Every row comes from one small tree of marks. The marks that hang from a mark follow it in brackets, in the order of their numbers. Every link used is in the known rows. Which tree was each row made from?
Known rows:
j_5[j_84 j_246]: [ 1.51 -0.43 -0.65 -0.16 -0.02 -0.39  0.98 -0.20 -1.43 -0.41 -0.05  1.08
 -1.04  1.35 -0.15  0.26  0.44  0.53  0.47 -0.54  0.21  1.75 -0.47 -0.29
  0.03]
j_586[j_176]: [-0.94 -0.22 -0.90 -0.41 -0.18  3.46  0.83  1.50 -2.60 -3.25  0.90  0.83
  0.98  0.99 -1.79  2.52 -0.48 -0.77 -0.33 -1.13  1.13  0.80 -0.93 -0.48
 -1.87]
j_5[j_246 j_493 j_698[j_19[j_9]]]: [-0.12  0.43  1.02 -1.32  0.28 -3.68  0.40 -0.16 -0.09 -0.24  0.31 -0.46
  0.20 -0.17 -1.61 -1.10 -0.12  0.18  2.02  0.79 -0.41 -2.12  1.13 -0.54
  0.16]
j_84[j_5[j_698]]: [-0.71 -0.22 -1.14 -1.06 -1.40  1.21 -0.13  0.13 -0.85 -1.69  0.34  0.19
  2.00  1.05 -2.56  2.55  0.18  0.66 -1.11 -1.46  1.64  0.51 -2.70 -0.14
 -0.68]
j_586[j_176[j_246[j_5[j_84 j_493 j_698[j_19[j_9]]]]]]: [-1.51 -1.14  0.98  0.31  1.09 -1.00  0.13  0.50  1.71 -1.59 -0.43 -1.46
  1.11  0.27  2.72  0.73  0.02 -1.62  0.05  1.91  3.21 -1.09  1.49  0.77
 -0.22]
j_176[j_246[j_5[j_84]]]: [-0.31 -0.58 -0.95  0.63 -0.73  4.34 -0.32 -0.37 -0.20 -1.43 -0.32 -0.21
 -0.60  1.33  1.09  1.03  0.21 -0.23 -1.55 -0.06  3.05  0.84 -0.04  0.10
  0.21]
j_493[j_5]: [-0.16 -0.09 -1.57 -0.31 -1.56  3.58 -0.12  1.06 -2.00  0.43  0.65  0.80
  0.82 -0.12 -2.22  1.29 -0.19  0.22 -1.69 -1.40 -1.68  0.37 -1.41 -0.96
 -0.80]
j_9[j_5[j_84 j_246 j_698] j_19]: [ 0.06 -0.25  0.44 -0.51  3.01 -0.74 -0.78 -0.75  0.52 -0.93 -0.69  0.59
  1.02 -0.38 -0.83  0.90  1.15  1.19 -0.42 -1.05 -0.56  0.89 -0.63  0.77
 -0.31]
j_246[j_5]: [-0.37  0.64 -1.60  0.54 -1.19  3.90 -0.02  0.32 -0.80 -2.24  0.50  0.30
  0.01  0.80 -2.16  1.27 -0.62  0.12 -1.36 -1.24  2.93  0.22 -0.72 -0.76
 -0.63]
j_19[j_9[j_5]]: [-0.12  0.25  0.56 -0.99 -1.17  4.79 -0.78  0.49 -1.61 -1.90  1.44  0.56
  0.20 -0.11 -1.78  0.71 -0.72  0.83 -0.85  0.21 -2.92 -0.52  0.81 -3.20
  0.29]
j_698[j_5[j_84 j_246[j_176]] j_19[j_9]]: [ 1.39  0.05 -0.57  0.68 -0.39 -1.26  0.37  0.12  1.03  2.61  0.62 -0.70
 -1.33 -0.96  2.83 -1.68 -0.11 -1.46 -0.53  0.78 -0.91 -0.88  0.13  0.86
 -1.17]
j_246[j_5[j_493 j_698[j_19[j_9]]]]: [-1.59  0.75  0.30 -0.09 -0.85 -1.28 -0.50  0.18  0.82 -1.05  0.45 -1.28
  1.13 -0.39 -0.70 -0.12 -0.72  0.05  0.37  0.55  2.35 -2.70  1.12 -0.21
 -0.22]
j_246[j_5[j_84 j_493 j_698[j_19[j_9]]] j_176]: [-1.17  0.53 -0.41  1.92 -0.43 -3.31  0.18 -0.65  2.72  1.90 -0.44 -1.57
  0.29 -0.18  2.64 -0.35 -0.35 -0.73  0.47  0.51  1.32 -1.23  0.65  0.58
 -0.64]
j_525[j_19[j_9[j_5[j_84 j_246[j_176] j_493 j_698]]]]: [-0.03  0.22  2.81  1.40  1.75 -3.69 -0.17 -1.07  2.43  2.89 -0.79  0.91
 -0.37 -0.54  0.55 -1.03  0.92  1.65  1.82  0.69 -3.38  1.61  0.65 -1.56
  0.05]
j_84[j_5[j_493]]: [-0.55 -0.09 -0.89 -0.96 -1.09  0.93  0.88  0.28 -2.04 -1.51  0.13 -0.23
 -0.03  0.57 -1.61  0.76 -0.91  0.01  0.77 -1.34  1.44 -0.21 -2.65  0.12
  0.04]
j_19[j_9[j_5[j_84 j_246 j_493 j_698]]]: [ 0.77 -1.14  1.64 -0.34  1.43 -3.48 -0.02 -0.87  0.91 -0.36 -0.92  0.04
  0.00  0.10  0.03 -1.50  0.35  0.66  1.50  0.94 -2.54  0.87  1.25 -1.29
  1.11]
j_698[j_5[j_84 j_493]]: [ 0.15 -0.67 -0.72 -0.54 -1.11  0.11  0.03  0.20 -1.31 -0.71 -0.41 -0.79
 -0.98 -0.65  2.99 -1.31 -0.75 -0.89  0.68 -0.80  1.28  1.53 -1.30  2.10
 -0.57]
j_19[j_9]: [ 0.28  0.38 -0.82 -0.86 -2.51  3.43 -0.20  0.49 -2.42 -1.97  1.50  0.71
 -0.20  0.79 -1.54  0.89 -0.86  0.60 -0.28  0.34 -1.11 -0.10  0.87 -3.31
 -0.53]
j_525[j_19[j_9[j_5[j_84]] j_698]]: [ 0.42  0.06  2.91 -0.21 -1.83  3.63 -2.14  0.63 -0.85 -0.51  1.56  1.61
 -0.22  0.00  0.87  0.89  0.42  2.44 -1.26  2.35 -2.29  1.65  2.28 -2.78
  2.95]
j_5[j_493]: [-0.81  0.54 -0.64 -0.62 -1.01  1.64  0.68  0.31 -2.40 -1.49  0.07  0.18
 -0.51  0.47 -1.19  0.16 -0.92  0.13  1.39 -1.25  0.36  0.06 -0.66 -0.23
 -0.53]
j_586[j_176[j_246[j_5[j_698]]]]: [-1.82 -0.62 -0.63  0.54  1.12  4.02 -0.05  0.51  0.65 -3.11 -0.28  0.10
  2.28  1.10 -2.12  2.99  0.53 -1.06 -1.93 -0.37  4.03  0.06 -0.25  0.25
 -1.46]
j_19[j_9 j_698[j_5[j_246]]]: [ 2.11  0.14 -0.44 -0.91 -1.57  2.22 -0.55  0.61 -0.60 -1.49  1.11  0.36
 -0.48 -0.33 -2.02 -1.00 -0.56 -0.40 -1.31  1.90 -0.07 -0.52  1.88 -1.69
  1.62]

Write each row's tree:
[ 0.53 -0.29 -0.37  1.13  0.06 -3.87  0.58 -0.20  2.17  4.65 -0.14 -0.25
  1.16 -0.48  0.76  0.02  1.03 -0.10 -0.92  0.45 -3.45 -0.66  0.10 -0.37
 -0.79] | j_493[j_5[j_84 j_246[j_176] j_698[j_19[j_9]]]]
[ 0.11 -0.57  1.04 -0.33 -0.51  0.68 -0.19  0.10 -1.12 -1.07  0.06 -0.27
 -0.81 -0.05  1.75 -1.04 -0.60  0.33  1.04  0.71 -2.79  0.35  1.01 -1.87
  1.17] | j_19[j_9[j_5[j_84 j_493]]]
[-0.85  0.46  1.36 -1.32 -0.92  3.85 -0.97  0.88 -1.61 -1.06  1.99  0.10
  0.15 -0.74 -0.59  0.86 -0.57  0.71 -0.92  0.51 -2.71 -2.55  0.81 -1.34
  0.40] | j_698[j_19[j_9[j_5]]]
[ 0.19 -0.46 -0.52 -0.88  0.92 -3.15  1.15 -0.46 -0.01 -0.85 -0.87 -0.01
  0.92  0.82 -3.18  0.30 -0.14  0.04  1.16 -1.29  1.73  0.23 -2.28  0.42
 -0.02] | j_84[j_5[j_246 j_493 j_698]]
[ 1.19  0.62  2.48  1.28  0.23  1.05 -0.79 -0.26  1.50  2.44  0.48  1.61
 -1.19 -0.08  0.19 -0.10  0.76  1.83 -0.50  1.94 -3.50  1.43  2.22 -2.78
  2.23] | j_525[j_19[j_9[j_5[j_84 j_246[j_176]]] j_698]]
[-0.05 -0.19 -0.78  1.30  0.80 -3.43  0.65 -0.29  1.76  4.92 -0.77  0.04
  1.25 -0.38  0.75  0.75  1.24 -0.26 -1.13 -1.18 -2.20 -0.04 -1.42  2.10
 -1.07] | j_493[j_5[j_84 j_246[j_176] j_698[j_19]]]
[ 2.24 -0.70 -0.06 -0.49 -0.81 -1.47 -0.01  0.18  0.04 -0.56 -0.18 -0.56
 -1.51 -0.47  1.54 -2.83 -0.59 -0.92  0.84  2.27  0.23  0.43  1.96 -0.40
  2.52] | j_19[j_9 j_698[j_5[j_84 j_246 j_493]]]
[-0.19  0.26 -0.50 -0.73  0.99 -2.53  0.75 -0.29 -0.43 -0.85 -0.86  0.48
  0.54  0.64 -2.70 -0.28  0.10  0.37  2.01 -0.95  0.48  0.25 -0.36  0.30
 -0.49] | j_5[j_246 j_493 j_698]
[ 1.19  0.14 -1.52  1.35  0.38 -0.59  1.43 -0.71  0.06  1.91 -0.69  0.76
 -1.33  1.29  0.43  0.07  0.33 -0.25  0.39 -1.05 -0.86  1.55 -0.89 -0.28
 -1.09] | j_5[j_84 j_246[j_176]]
[ 0.00  0.24 -0.38  0.70  1.30 -3.24  1.02 -0.38  0.88  2.93 -0.59 -1.06
 -1.76 -1.32  3.28 -2.19 -0.33 -2.05  0.96 -0.86  0.56 -0.59 -1.38  3.88
 -1.20] | j_698[j_5[j_84 j_246[j_176] j_493] j_19]
[ 0.45  0.09 -1.37 -0.78 -0.88  3.40 -1.72  0.52 -1.40 -1.83  0.57 -0.20
  0.22 -0.82  1.78  0.36 -0.38 -0.25 -1.77  0.31  2.25  0.30 -0.06  1.78
  0.40] | j_9[j_19[j_698[j_5[j_84]]]]
[-1.69  0.26 -0.42  0.12  0.33  2.09 -0.33 -0.56  0.75 -1.69 -1.14 -0.65
  0.96  0.63 -1.70  0.57 -0.08 -0.35  0.19 -0.48  3.25 -0.69  0.02  0.61
 -0.11] | j_176[j_246[j_5[j_493 j_698]]]
[ 0.11  0.25  1.28  0.71  1.66 -2.54  0.93 -0.60  1.19  2.73 -0.35 -0.47
 -1.80 -0.68  1.77 -1.77 -0.24 -0.44  1.55  0.63 -3.69 -1.52  0.68  0.10
  0.75] | j_698[j_19[j_9[j_5[j_84 j_246[j_176] j_493]]]]
[-0.48 -0.08  2.75 -0.31 -0.84  0.98 -1.98  0.21  0.06 -0.23  0.99  1.34
  1.11 -0.07  0.98  1.25  0.91  2.73 -0.77  0.78 -2.20  2.30  0.94 -2.41
  0.20] | j_525[j_19[j_9[j_5[j_84 j_698]]]]
[ 0.92 -0.14 -1.34  1.28  0.88 -2.37  1.21 -0.62  0.87  2.15 -1.27 -0.55
 -1.92 -0.73  2.09 -2.24 -0.07 -1.73  1.11 -1.11  0.05  1.22 -1.56  2.21
 -1.10] | j_698[j_5[j_84 j_246[j_176] j_493]]
[-1.16  0.86 -0.10 -0.01 -1.47  0.78 -0.69  0.28  0.74 -1.24  1.39 -0.44
  1.52  0.15 -1.25  1.35 -0.22  0.39 -1.57  0.34  2.25 -2.10  1.01 -0.82
 -0.47] | j_246[j_5[j_698[j_19[j_9]]]]
[ 0.16  0.23  0.39  0.54  0.80 -5.83  0.95 -0.85  1.79  2.97 -0.76 -0.68
 -0.45  0.03  1.76 -1.13  0.28 -0.34  1.96  0.70 -1.52 -0.95  0.85  0.27
 -0.59] | j_5[j_84 j_246[j_176] j_493 j_698[j_19[j_9]]]
[ 0.71  0.86  1.25 -0.81 -3.12  4.64 -2.17  1.23 -1.22 -0.97  2.45  1.26
  0.09 -0.96 -0.68  0.40 -0.46  1.03 -1.72  1.85  0.52  0.46  1.75 -2.12
  0.93] | j_525[j_19[j_9 j_698[j_5]]]
[-0.42 -0.25  0.93 -0.51  3.80 -2.88 -0.23 -0.86  0.55 -0.71 -1.48  0.07
  0.49 -0.67 -0.31 -0.63  0.80  0.66  1.33 -0.67 -0.47  0.44 -0.61  1.48
 -0.07] | j_9[j_5[j_84 j_246 j_493 j_698] j_19]
[-1.46  1.15 -1.85  2.14 -0.20  1.48  0.99 -0.56  0.61  0.33 -0.74 -0.56
 -0.65  0.19 -1.38  0.11 -0.80 -0.84  0.26 -1.81  1.96 -0.74 -0.99  0.14
 -1.17] | j_246[j_5[j_493] j_176]
[-0.93  0.54 -0.34  0.04  1.55 -4.29  1.48 -0.55  1.62  2.58 -0.80 -0.84
  0.47  0.14 -1.64  0.40  0.07 -0.67  1.23 -1.46  0.89 -1.90 -2.69  2.23
 -0.69] | j_84[j_5[j_246[j_176] j_493 j_698[j_19]]]
[ 1.54  0.20 -1.04  1.26  0.28 -1.55  0.57 -0.59  0.92  1.98 -1.24 -0.58
 -1.61 -0.56  1.72 -2.04 -0.26 -1.61  0.62  0.45  0.38  0.91 -0.10  2.23
  1.28] | j_19[j_698[j_5[j_84 j_246[j_176] j_493]]]
[ 0.88  0.15  0.04 -1.42 -0.41  0.72 -0.39  0.68 -0.70 -0.23  1.61 -0.24
 -0.69 -1.42 -0.73 -1.09 -0.44 -0.70 -0.74  0.87  0.20 -2.02  0.53  0.12
 -0.56] | j_698[j_5[j_246] j_19[j_9]]
[ 0.49 -0.52  0.36 -1.04  0.99 -2.83  0.41  0.38 -0.34  0.92 -0.25 -0.73
 -1.62 -1.24  2.71 -2.25 -0.18 -1.41  1.05 -0.33  1.36 -0.44 -1.10  3.60
 -0.14] | j_698[j_5[j_84 j_246 j_493] j_19]
[-0.19 -0.22  1.61 -0.58  1.79 -1.78 -0.52 -0.34  0.49  0.54 -0.24  0.15
  0.60 -0.16  0.63  0.69  1.16  0.56 -0.28 -0.36 -1.08 -0.17 -0.42  2.09
  0.67] | j_9[j_5[j_84 j_246 j_698[j_19]]]
[-0.77 -0.74 -0.75  0.79 -0.28  2.36 -0.66 -0.75  0.96 -1.19 -0.94 -0.46
  1.02  1.42  0.95  1.51  0.71  0.16 -1.65 -0.05  3.30  1.03  0.26  0.61
 -0.18] | j_176[j_246[j_5[j_84 j_698]]]
[ 1.55 -1.13 -1.15  0.19 -0.05 -0.61  0.88  0.35 -0.65  1.40 -0.48  0.86
 -0.01  0.50 -0.52  0.02  0.73  0.23 -0.88 -0.77 -1.74  1.78 -1.09 -0.39
  0.11] | j_493[j_5[j_84 j_246]]
[-0.60  0.14  0.65 -0.53  1.14  2.14 -1.20  0.10 -1.15 -1.67 -0.38  0.01
 -0.25 -0.69  1.01 -0.04 -0.10  0.68  0.38  0.33 -0.35 -0.28  0.45  0.96
  2.33] | j_9[j_5[j_84 j_493] j_19[j_698]]
